Known rows, with every way that one mark hangs from another
[q_696 [q_473 q_602 q_967 q_994] q_712]: [-16  10 -12   8  11  16  11 -24 -16  19 -14 -13 -10  31   9   4   5   8
 -21 -12  23 -25  20  15]
[q_473 q_602 q_967]: [  3 -15 -31   7  30  31 -18   8  22  -6  -5 -26  -1  26   4  17  23 -24
   9  -6 -11   0   0  28]
[q_696 [q_473 q_994] q_712]: [-48  21 -31   0 -27  57   9  -2 -12   4  12  -2   1   7  17 -13 -21  36
 -22  -8  21 -24  -2  17]
[q_712 q_696]: [-21   8 -47 -17 -11  51 -18  48  22 -41  16   2  14 -15  20   4  27  -4
  11  -8 -47  28 -30  14]
[q_602 [q_473 q_696]]: [-19 -18   0  10  -3  55 -33  34  56 -23  17   3  20 -15  -7   4  -3   7
  15  -8 -13 -15  -1 -16]
[q_473 q_602 [q_696 [q_712 q_967]] q_994]: [  7  -3  18  -7  17  27  -8  24  10  10  -4  -5  13  -6  20  -7  12 -29
   9 -24 -20  26  18   5]
[q_994 [q_473 q_967]]: [-16   5 -26   8  31  29 -27   2   7  20  22  -2  19  36   7   1  13 -23
  17   7   4  15 -20  39]
[q_696 q_712]: [-42   3 -40  -4 -21  85  -2  29  22 -19  14 -25  15  12  16   2  -2   4
   4 -11   7 -10 -20  22]
[q_473 [q_696 q_712]]: [-33   1 -17   0 -11  59  -4  46  40  -3  17  -7  12  17   6   4 -12 -14
  13 -21   1 -38  -2   6]
[q_473 q_602 q_696]: [ -1 -20 -11  11  22  44 -16  45  48  -5  11  -3  -8  18   0   8  -4 -27
  10 -17 -29 -20   6  18]
[q_602 [q_473 [q_967 [q_712 q_696]] q_994]]: [ 15  16  -9  -4 -11 -21 -25  -5  -3 -15 -12   5  49 -52  15  -3  45  -7
  32   6 -12  41  -6 -31]
[q_967 q_473 q_712]: [ 12   7 -54 -24 -49  20  -4   4  23   1  16  39  14 -60   1  -8 -25   7
  11   9  -2  28 -14  21]
[q_602 [q_473 q_994]]: [-14  -9 -16  14  -2  47 -45 -11  12 -11  15 -14  36 -18  13 -17   9  22
   1   3  -3  22  -7  -3]
[q_967 [q_473 q_602] [q_712 q_696 q_994]]: [ 35   3 -41 -42 -61  -2  -2  29 -22 -30  -9  14 -27 -80   1 -13  27  -9
  -2  -9 -53  48 -20  -2]
[q_696 q_473]: [-47   6 -50   0 -21  72   2  20   9 -25  18  10 -16  -1   7   7 -28  39
 -12   0  -3 -12 -17  25]
[q_967 [q_473 q_602]]: [ 18 -18 -39 -14 -10  31 -17   3  37  -1  13  13 -13 -27  -2   0 -10   2
 -18  -5 -21  25  -2  32]
[q_602 [q_473 [q_967 q_712]]]: [ -3  -4 -24  10 -15  25 -19   1  19 -24  -9 -10  36 -29  -2  16   9   5
  35  11  17  12  -7 -14]
[q_994 [q_473 q_602 q_967]]: [  5  -9 -15  13  50  33 -20   3  13  18  10 -17   2  40   5  12  16 -35
  11   0 -10  20  -9  47]
[q_602 [q_473 q_696 q_967]]: [ -3 -16   7  16  20  17 -36  12  48  -8   4   8  25   1 -12  10  18  -9
  25  -8   0 -19   9 -24]
[q_473 q_967 q_994]: [ -6   5 -29   9  23  -3 -37 -27  -4  21   8  -5  26  22  16 -11  24 -16
  14   2   8  13   0  19]
[q_602 [q_473 q_967]]: [-15 -13 -19  12   9  37 -37  -2  29 -23   2 -16  30  -8  -2  13  24  10
  16   3   8  10  -8  -8]

Rows
[ 26 -20 -12 -11   3   5 -15  20  51  13  16  37 -18 -21 -15   0 -15 -18
 -10 -15 -28  -3  14  16] -> [q_967 [q_473 q_602 q_696]]
[-18 -10  15 -10 -14  66 -11  41  40 -38   2  -4  31 -41   5  11  11   9
  19 -17 -11  21  -1 -27] -> [q_602 [q_473 [q_696 [q_712 q_967]]]]
[ 46  -7 -20 -32   3  -7 -27 -22  -2  10   6  34   2 -59  14 -19  14  -2
 -13  -1 -32  88   6  27] -> [q_712 [q_967 [q_473 q_602 q_994]]]
[-22  20 -40 -16  -6  15   6  21   2 -34   2  19 -12  -8   8  21  23  17
  -1  -6 -23   2 -14   1] -> [q_712 [q_696 [q_473 q_967]]]
[ 20   6 -31 -16 -25   1  -6  30 -33 -38 -27 -29 -14 -23  10   4  57 -35
  26 -10 -40  32 -18  -9] -> [q_473 q_602 [q_967 [q_712 q_696 q_994]]]
[ -2 -12   7   2   2  22  -8  25  -8   1 -16 -41 -21  35  -4   2  35 -42
   9 -31  -4 -42  10 -12] -> [q_473 q_602 [q_696 [q_712 q_994]] q_967]
[-11  16 -40 -14 -30  48  28  48   9 -48 -10  16 -23 -35  12  18  -8  15
   2  -5 -41  14 -12  12] -> [q_967 [q_712 [q_696 [q_473 q_602]]]]
[ -7   6 -36   3 -32  22  12   3 -41 -19 -25 -16 -39 -16  -6   7   5   7
   5  -2   3 -10  -2   2] -> [q_696 [q_473 q_602 [q_967 [q_712 q_994]]]]
[ 51  11 -30 -33 -29 -31  -5   1   1   7   0  43   8 -74  13 -16  13 -19
  -2  -2 -39  58   0  10] -> [q_967 [q_473 q_602 q_994] [q_712 q_696]]
[  9 -12   2  14  32  13 -28  16  26  22  11   7   3  23   9 -14  -1 -32
   5 -16 -26 -12  18  18] -> [q_473 q_602 q_696 q_994]
[-17   2  -4 -22 -39  56  -7  45 -19 -29   0 -22  -6 -20  10 -10  24  -9
  15 -22 -24  19 -14 -12] -> [q_473 [q_696 [q_712 q_967 q_994]]]
[ 51  -2  -6  -9 -12 -39  -9  -7  24  43   6  53   2 -46  -5 -24 -25 -29
   8  -6 -13  10  26   8] -> [q_967 [q_473 q_602 q_696 q_994] q_712]
[ 26  -7   6 -10  -4  -8  -7  -4  26  45  10  30  -4 -13  -1 -21 -13 -22
 -16 -23  -3 -14  27   7] -> [q_967 [q_473 q_602 [q_696 q_712] q_994]]
[  9   4 -12  13  -7   0 -32 -32  -1   8  -8  -2  48 -31   8  -8  20  -1
  32  12  21  24   4 -17] -> [q_602 [q_473 [q_967 q_712] q_994]]
[-18 -13  -3   7   8  65   2  49  43  -5   2 -20  -3  24   4  13  -6 -28
   4 -29 -11 -37   9  12] -> [q_473 q_602 [q_696 q_712]]
[  6  -9  21  20  29 -17 -48 -17  25  22   6  12  37  -1  -4 -10  25 -14
  21  -6   5 -13  20 -27] -> [q_602 [q_473 q_696 q_967 q_994]]
[-18   1 -28  11   7  42  -8  -6  -5   3   8   0 -17   8  13  -9 -13  23
 -27  -5  -9  -2   7  30] -> [q_696 [q_473 q_602 q_994]]
[ 10   0 -11 -10  17  15 -24  28 -37 -10  -2 -26 -19  19  10  -3  68 -40
   6 -11 -51  41 -27  18] -> [q_712 q_696 [q_994 [q_473 q_602 q_967]]]
[ -8  28 -30 -11   3 -19  -6  -6 -19  -4   3  29  -3  -2  16  -2  27  13
  -7  -4 -18  12  -3   1] -> [q_712 [q_696 [q_473 q_967 q_994]]]
